What can hang from each mark
samo: dano sazu
dano: dukune mesep pered samo
dukune: dano vobi
fisi: sazu
mesep: dano
vobi: dukune
sazu: samo
pered: dano kase

Known rows, with every way that one mark hangs from another
vobi{dukune{dano{pered samo{sazu}}}}: [ 4.110  4.240  2.338 -0.037  1.350 -3.771 -2.471  4.191  1.277  0.233
  2.217  0.255 -3.780  0.669 -2.306 -8.420  1.046 -0.852 -4.699 -0.658
  0.139  3.566 -0.409]
fisi{sazu}: [-0.295  0.857 -0.892 -0.437 -0.006  1.529 -0.724 -1.066 -0.790 -0.529
  0.458  1.194 -1.284 -1.928  0.148 -1.738 -0.876  2.024  1.327  1.481
 -1.232 -0.091  0.783]
mesep{dano}: [-0.225  0.171  0.587  0.395 -0.699  1.305  0.070 -1.125  0.483  1.251
  1.489 -1.567  1.132  0.145 -0.560 -1.643 -1.087 -0.171 -1.163 -1.977
  0.906  0.917 -1.300]
pered{dano{mesep samo{sazu}} kase}: [ 3.622  1.628  4.898 -3.999  1.053 -1.829  1.679  1.264  2.814 -0.193
 -2.785  0.194  1.705 -0.485 -3.097 -4.346  0.858  0.005 -2.418  1.298
  2.314  3.094  3.031]
vobi{dukune{dano{samo}}}: [ 1.336  1.837  2.185  0.962 -0.573 -2.184 -2.732  1.895  0.966 -0.037
  1.537  0.359 -2.402  1.617 -0.938 -5.345  1.792  0.793 -2.627 -1.692
  0.734  1.645  0.119]
samo{dano{mesep} sazu}: [ 2.921  2.111 -0.105 -1.920 -1.888  0.719  0.689  1.476  0.893  0.653
 -2.393 -0.855  0.006  1.659 -1.532  0.970 -1.454 -0.581 -1.881  3.053
  1.255  1.635  0.349]
vobi{dukune{dano{mesep samo}}}: [ 2.590  2.198  3.768  0.986 -1.689 -1.237 -3.267  1.573  1.785  0.122
  0.468 -1.059 -1.897  0.841 -2.127 -4.991  0.646  1.717 -3.720 -0.482
  2.131  2.801 -0.482]
pered{dano{mesep} kase}: [ 1.160  0.651  4.041 -1.869 -1.286  1.377  1.026 -0.964  1.669 -1.297
 -3.072 -1.171  1.289 -1.365 -1.166 -0.978  0.710  0.821 -0.876 -0.108
  3.347  0.434  0.082]
fisi{sazu{samo{dano}}}: [-0.684  1.188 -2.823 -2.422 -1.319  2.159 -1.492  0.241 -0.751  0.254
  0.606 -0.138 -1.600 -0.992  0.591 -1.939 -0.113  1.744 -0.136  3.166
 -1.765  0.410 -0.074]
pered{dano{samo} kase}: [ 1.594  0.891  3.494 -2.829  1.224 -1.284  0.652  0.775  2.198 -1.267
 -1.151  0.445  0.523  0.146 -0.594 -3.437  2.637 -0.694 -1.197 -1.040
  1.441  1.056  2.223]
dano{dukune mesep pered}: [ 4.085  0.955  3.621 -1.318  0.688  2.430 -2.137  2.128  2.246 -1.013
  0.468 -2.267 -2.206 -1.800 -2.449 -4.001 -1.095  1.181 -3.970  1.754
  1.555  3.781 -2.216]
fisi{sazu{samo{dano{pered}}}}: [ 1.090  3.121 -2.418 -2.220  0.028  2.216 -2.700  2.186  0.078 -0.408
  1.673 -1.430 -3.601 -2.009  0.587 -3.744  0.079  0.468 -2.120  3.090
 -1.804  1.414 -1.828]
mesep{dano{pered}}: [ 1.438  2.027  0.998  0.490  0.544  1.233 -1.177  0.510  1.241  0.773
  2.684 -2.606 -0.941 -1.008 -0.605 -3.322 -0.964 -1.376 -3.177 -2.081
  0.726  2.072 -3.019]
fisi{sazu{samo}}: [-1.357 -0.257 -1.263 -1.678  0.488  0.894 -1.207 -0.402 -1.477  0.607
  1.297  0.312 -0.683 -3.198 -0.508 -3.541 -0.315  2.928  0.584  2.273
 -2.461  1.080  0.172]
fisi{sazu{samo{dano{mesep}}}}: [ 0.343  1.395 -1.183 -2.305 -2.203  3.282 -2.037  0.295  0.200  0.316
 -0.531 -1.459 -0.960 -1.671 -0.598 -1.425 -0.988  2.656 -1.241  4.305
 -0.424  1.809 -0.800]
samo{dano{dukune} sazu}: [ 3.209  0.576 -0.013 -3.598 -0.430  0.944  1.023  2.401  0.751 -0.038
 -1.087  0.796 -1.506  2.622 -1.581 -2.224 -0.772 -0.197 -2.057  2.372
  0.183  2.017  1.288]
mesep{dano{pered{kase} samo{sazu}}}: [ 3.964  1.989  2.859 -2.594  1.641 -2.204  0.150  2.681  2.423  0.946
  2.014  0.151  1.158 -1.337 -3.243 -7.083 -0.651 -1.330 -3.579 -1.792
  1.190  3.745  1.046]
samo{dano}: [ 0.894  1.377 -1.425 -0.829 -1.941  1.362 -0.378  0.833  0.609 -0.368
 -0.858 -0.466 -1.121  2.336  1.069  1.594  0.318 -1.209 -0.889  0.799
  0.501 -0.551 -0.109]
mesep{dano{samo}}: [ 1.093  0.679  1.786 -0.654  1.020 -0.292 -0.883  0.290  1.920  1.549
  2.081 -1.297  0.587  0.855 -1.016 -3.524 -0.211 -0.643 -2.507 -1.742
  0.112  2.788  0.278]
dano{pered{kase} samo}: [ 3.445  1.359  2.497 -1.780  1.231 -1.940 -1.531  2.922  2.448 -1.299
  1.189  0.695 -0.283 -1.495 -1.358 -4.240  1.250 -0.912 -2.272 -0.718
  1.051  1.809  0.922]
dukune{dano{mesep pered} vobi}: [ 2.764  2.727  0.989  1.330 -0.687 -1.915 -3.504  2.976  3.123  0.608
 -0.453 -2.266 -4.043 -3.551 -2.093 -1.230  0.990  0.236 -1.089 -1.738
  3.409  2.214 -4.576]
pered{dano{mesep samo}}: [ 2.358  2.090  4.258 -1.901  1.691  0.006 -0.684  0.868  2.981 -0.056
 -1.500 -2.511 -0.800  0.592 -0.591 -2.632  1.352 -0.793 -3.238  1.199
  1.267  2.969  0.363]
vobi{dukune{dano{mesep}}}: [ 1.112  1.756  2.552  2.063 -3.137  0.401 -2.302 -0.105  0.240 -0.130
 -0.229 -1.268 -1.652  0.155 -1.575 -2.955 -0.248  2.208 -2.281 -0.651
  2.574  1.095 -2.001]
sazu{samo{dano{dukune{vobi} mesep}}}: [ 1.175 -1.266  1.137 -3.395 -1.101  1.054 -2.392  2.392  3.619  1.013
 -0.080 -0.925 -2.014 -1.456 -1.577 -1.644  2.108  2.098 -1.665  1.677
  2.027  3.683 -1.983]
samo{dano{dukune pered} sazu}: [ 4.825  2.599  0.455 -3.391  0.896  1.079 -0.216  4.028  1.500 -0.586
  0.195 -0.280 -3.423  1.512 -1.484 -3.937 -0.668 -1.354 -3.974  2.344
  0.248  2.891 -0.497]

Rows
[ 4.249  4.018  4.049  1.191 -0.455 -1.026 -4.639  3.083  2.542 -0.487
  1.751 -2.350 -3.766 -0.224 -2.013 -6.643  0.868  0.584 -5.431 -0.406
  2.074  3.918 -2.339] : vobi{dukune{dano{mesep pered samo}}}
[ 3.041  1.236  2.901 -0.610 -1.188  0.764 -1.070  1.029  1.936 -1.508
 -0.833 -0.974  0.441 -3.252 -2.208 -1.826 -0.715  0.815 -1.927  0.155
  2.788  1.184 -1.275] : dano{mesep pered{kase}}
[ 3.478  3.640 -1.469 -1.920  0.349 -0.150 -0.066  3.137  1.084 -0.068
 -0.127 -0.647 -2.514  1.451 -0.160 -1.368 -0.390 -2.824 -2.857  1.691
  0.019  1.399 -0.851] : samo{dano{pered} sazu}
[ 3.674  0.466  2.922 -2.326  3.934 -2.102 -3.321  4.313  5.003 -0.189
  2.792  0.897 -4.292 -1.748 -1.185 -5.908  3.042 -0.065 -2.195 -0.651
  0.762  4.440 -0.711] : dano{dukune{vobi} pered samo}
[ 4.033  3.413  0.273 -0.858  2.570 -6.033 -2.320  5.581  3.241  1.569
  0.616  0.467 -4.342 -1.719 -2.776 -4.819  2.268 -1.522 -1.553 -1.600
  1.165  3.597 -1.093] : dukune{dano{pered samo{sazu}} vobi}
[ 3.571  0.343  1.231 -3.179 -0.777  0.625 -1.947  3.289  4.185 -1.621
  0.579  1.898 -3.092 -1.280 -0.669 -2.400  2.482  0.107 -0.882 -1.204
  3.335  1.395 -1.293] : samo{dano{dukune{vobi} pered{kase}}}
[ 3.113  1.534  3.108 -1.454  0.765 -0.519 -1.330  1.876  2.926 -0.043
  2.519 -0.793  0.790 -1.438 -2.172 -5.938  0.058 -0.980 -3.368 -2.733
  1.634  2.792 -0.403] : mesep{dano{pered{kase} samo}}
[ 2.440  1.205  3.235 -4.189  2.049 -2.962  2.194  1.617  1.821 -0.457
 -1.709  1.472  0.854  0.331 -1.961 -4.607  1.960 -1.099 -1.387  0.038
  0.862  2.021  3.580] : pered{dano{samo{sazu}} kase}
[ 2.195  2.522  0.126 -1.676 -1.014  1.888 -2.601  2.940  1.755  0.188
  0.272 -3.929 -1.853 -1.025 -0.806 -1.351  0.019 -0.675 -4.583  2.646
  0.828  2.955 -3.376] : sazu{samo{dano{mesep pered}}}
[ 5.275  1.566  1.354 -4.401 -0.583  0.572  0.474  3.939  1.763 -1.523
 -0.721  1.176 -1.624  0.314 -2.461 -4.469 -0.369 -0.390 -2.944  1.253
  1.646  2.234  0.770] : samo{dano{dukune pered{kase}} sazu}
[ 3.373  0.139  1.120 -3.434 -0.765  0.323 -0.409  2.539  3.610  0.885
 -1.439  0.999 -1.977  0.144 -2.138 -1.271  0.635  1.045 -1.115  1.992
  2.527  3.392  0.028] : samo{dano{dukune{vobi} mesep} sazu}
[ 3.292  0.209  3.208 -1.416  1.526  0.570 -2.932  2.508  4.328 -0.262
  1.064 -0.693 -3.346 -3.201 -1.875 -3.459  1.174  1.391 -1.900  0.170
  2.436  3.999 -2.801] : dano{dukune{vobi} mesep pered}
[ 1.566 -1.707  2.974 -1.505  0.152  0.569 -1.680  0.854  3.582  0.422
 -0.087  0.443 -1.479 -2.161 -1.854 -1.553  1.080  2.606 -0.012  0.157
  2.588  2.872 -1.141] : dano{dukune{vobi} mesep}
[ 1.865  0.004  2.361 -1.113  1.752  0.889 -2.145  1.559  4.048  0.903
  3.580 -0.931 -3.051 -2.234 -1.343 -5.310  1.175  0.277 -2.022 -3.046
  1.941  3.790 -3.370] : mesep{dano{dukune{vobi} pered}}
[ 4.430 -0.032  4.610 -2.191 -0.620  2.036 -1.361  1.789  2.460 -1.933
 -0.458 -0.703 -0.448 -3.113 -3.364 -4.523 -0.858  1.982 -2.999  0.603
  2.936  3.071 -0.978] : dano{dukune mesep pered{kase}}
[ 4.867  3.045  0.980 -2.716 -2.017  0.452  0.127  2.787  1.988 -0.831
 -2.065 -0.310  0.037 -0.748 -2.313 -1.193 -1.001 -0.806 -2.962  2.064
  2.776  1.696 -0.289] : samo{dano{mesep pered{kase}} sazu}
[ 1.891  0.337  0.539 -3.860 -1.662  4.472 -2.216  0.914  0.603 -0.219
 -0.221 -1.372 -1.962 -1.798 -1.876 -4.275 -1.245  3.966 -2.378  4.769
 -0.188  3.504 -0.597] : fisi{sazu{samo{dano{dukune mesep}}}}
[ 3.964 -0.064  6.906 -4.387  0.757  0.974 -0.205  1.190  3.744 -1.631
 -1.922 -0.678  0.251 -0.509 -3.024 -5.710  1.305  1.567 -3.316  0.684
  2.894  3.774  1.808] : pered{dano{dukune mesep samo} kase}
[ 1.119  0.959  0.672  1.403 -1.898 -1.828 -2.236  1.196  2.315  1.150
 -1.760 -0.819 -2.044 -2.574 -2.040  0.682  0.969  1.612  0.839 -1.864
  3.477  1.187 -2.918] : dukune{dano{mesep} vobi}
[ 3.733 -0.480  4.534 -2.504  1.064  0.839 -1.749  2.185  2.886 -0.108
  0.024 -0.869 -0.570 -0.077 -2.961 -4.325 -0.389  1.962 -3.373  2.039
  0.999  4.647  1.011] : dano{dukune mesep samo}
[ 3.197  1.865  1.655  0.575 -2.213 -2.272 -2.797  2.642  3.382 -0.366
 -1.362 -0.626 -2.117 -4.905 -3.054 -1.531  1.183  1.392 -0.217 -2.849
  5.030  1.295 -3.415] : dukune{dano{mesep pered{kase}} vobi}
[ 0.638  0.702 -0.207 -1.835 -2.255  1.667 -1.331  1.295  0.948  0.898
 -0.897 -2.642  0.219 -0.008 -0.770  0.419  0.077  0.434 -2.499  2.850
  0.769  1.935 -1.649] : sazu{samo{dano{mesep}}}
[ 3.361  1.733  1.500 -0.994  0.432 -5.220 -1.646  3.851  3.258  2.372
 -1.607  0.372 -1.975 -1.623 -3.972 -2.664  1.212  0.864 -0.653 -0.431
  2.487  3.697 -0.089] : dukune{dano{mesep samo{sazu}} vobi}
[ 0.293 -1.854  2.065 -1.203  0.552  0.831 -1.052 -0.089  3.074  1.562
  2.438  0.320 -1.103 -1.331 -1.311 -3.443  1.033  1.279 -0.156 -3.022
  2.025  2.714 -1.629] : mesep{dano{dukune{vobi}}}
[ 2.639  0.252  3.802 -4.762  4.677 -3.201  0.429  2.896  4.466  0.822
  0.159  1.656 -3.011  0.277 -1.629 -6.361  3.883 -0.443 -1.531 -0.041
  0.597  4.796  2.126] : pered{dano{dukune{vobi} samo{sazu}}}
[ 2.835  3.532  2.799  2.127 -1.898  0.518 -3.652  1.418  1.167 -0.770
  0.937 -2.390 -3.423 -0.959 -1.570 -4.706 -0.090  0.801 -4.246 -0.831
  2.613  2.030 -3.730] : vobi{dukune{dano{mesep pered}}}
[ 4.510  3.931  0.163 -1.849 -0.484  0.781 -0.738  3.049  1.802  0.028
 -1.273 -1.995 -1.891  0.570 -1.475 -0.937 -1.285 -1.807 -3.852  2.976
  1.263  2.616 -1.362] : samo{dano{mesep pered} sazu}
[ 2.687  0.778  2.683 -1.053  1.156  2.695 -1.353  1.092  1.839  0.220
  3.030 -2.520 -1.739 -0.867 -1.930 -5.906 -1.236 -0.008 -4.060 -1.560
  0.992  3.686 -2.741] : mesep{dano{dukune pered}}
[ 4.227  2.565  1.892 -0.735 -0.284 -3.363 -0.846  3.340  1.228  1.633
 -2.074 -1.229 -0.602 -0.219 -4.477 -3.226 -1.197  0.445 -2.665  1.240
  1.520  3.854  0.698] : dukune{dano{mesep samo{sazu}}}
[ 1.853  1.055  1.881 -0.346 -0.748  0.969 -0.426  0.232  1.406 -0.238
  1.755 -1.138  1.062 -2.176 -1.557 -3.909 -0.906 -0.444 -2.191 -3.113
  2.252  0.902 -1.909] : mesep{dano{pered{kase}}}
[ 3.594 -0.800  4.125 -2.226  0.137  0.139 -2.176  2.295  4.546 -1.194
  0.239  0.940 -1.493 -4.416 -2.926 -3.863  1.338  2.451 -0.996 -0.840
  3.915  2.989 -1.632] : dano{dukune{vobi} mesep pered{kase}}
[ 2.845  0.186  1.110 -4.145 -0.860  1.518 -1.591  3.582  1.686 -1.475
  0.809 -0.783 -1.444 -1.386 -1.970 -4.638  0.937  0.548 -3.566  1.044
  1.205  2.530 -1.345] : sazu{samo{dano{dukune pered{kase}}}}
[ 3.892  3.826  0.962  0.333  1.167 -2.559 -3.087  4.338  1.570 -0.052
  0.776 -2.151 -3.732 -0.364 -1.905 -4.384  0.610 -1.541 -3.445 -0.992
  0.844  2.722 -1.857] : dukune{dano{pered samo}}
[ 2.312 -0.050 -0.327 -3.648  0.205 -0.812  0.046  2.879  2.791  0.760
 -0.507  2.469 -2.566  1.190 -1.092 -1.539  1.490  0.155 -0.176  0.775
  1.256  2.291  0.571] : samo{dano{dukune{vobi}} sazu}
[ 3.499  1.422  2.016 -3.324 -0.589  3.165 -2.887  3.794  2.408 -0.357
  0.517 -3.721 -2.794 -0.952 -2.071 -3.950 -0.160  0.593 -5.551  3.302
  1.049  4.606 -3.132] : sazu{samo{dano{dukune mesep pered}}}
[ 2.862  0.088  5.673 -3.574  2.817 -0.332 -1.691  1.853  5.683  0.120
 -0.431 -0.745 -2.711 -0.914 -1.390 -4.770  3.535  0.696 -2.385  0.183
  2.535  4.622 -0.025] : pered{dano{dukune{vobi} mesep samo}}
[ 4.958  4.121  2.500  0.468  0.236 -1.740 -3.605  4.064  2.519  0.076
 -0.324 -3.467 -3.041 -1.457 -3.215 -3.786 -0.331 -0.576 -4.338  0.062
  2.121  4.037 -2.466] : dukune{dano{mesep pered samo}}
[ 2.853  2.272  0.606  0.615 -1.924 -1.526 -1.346  2.589  0.325 -1.279
 -0.737 -0.837 -1.672 -2.461 -2.556 -2.692 -0.091  0.169 -1.064 -2.353
  2.782 -0.019 -2.132] : dukune{dano{pered{kase}}}
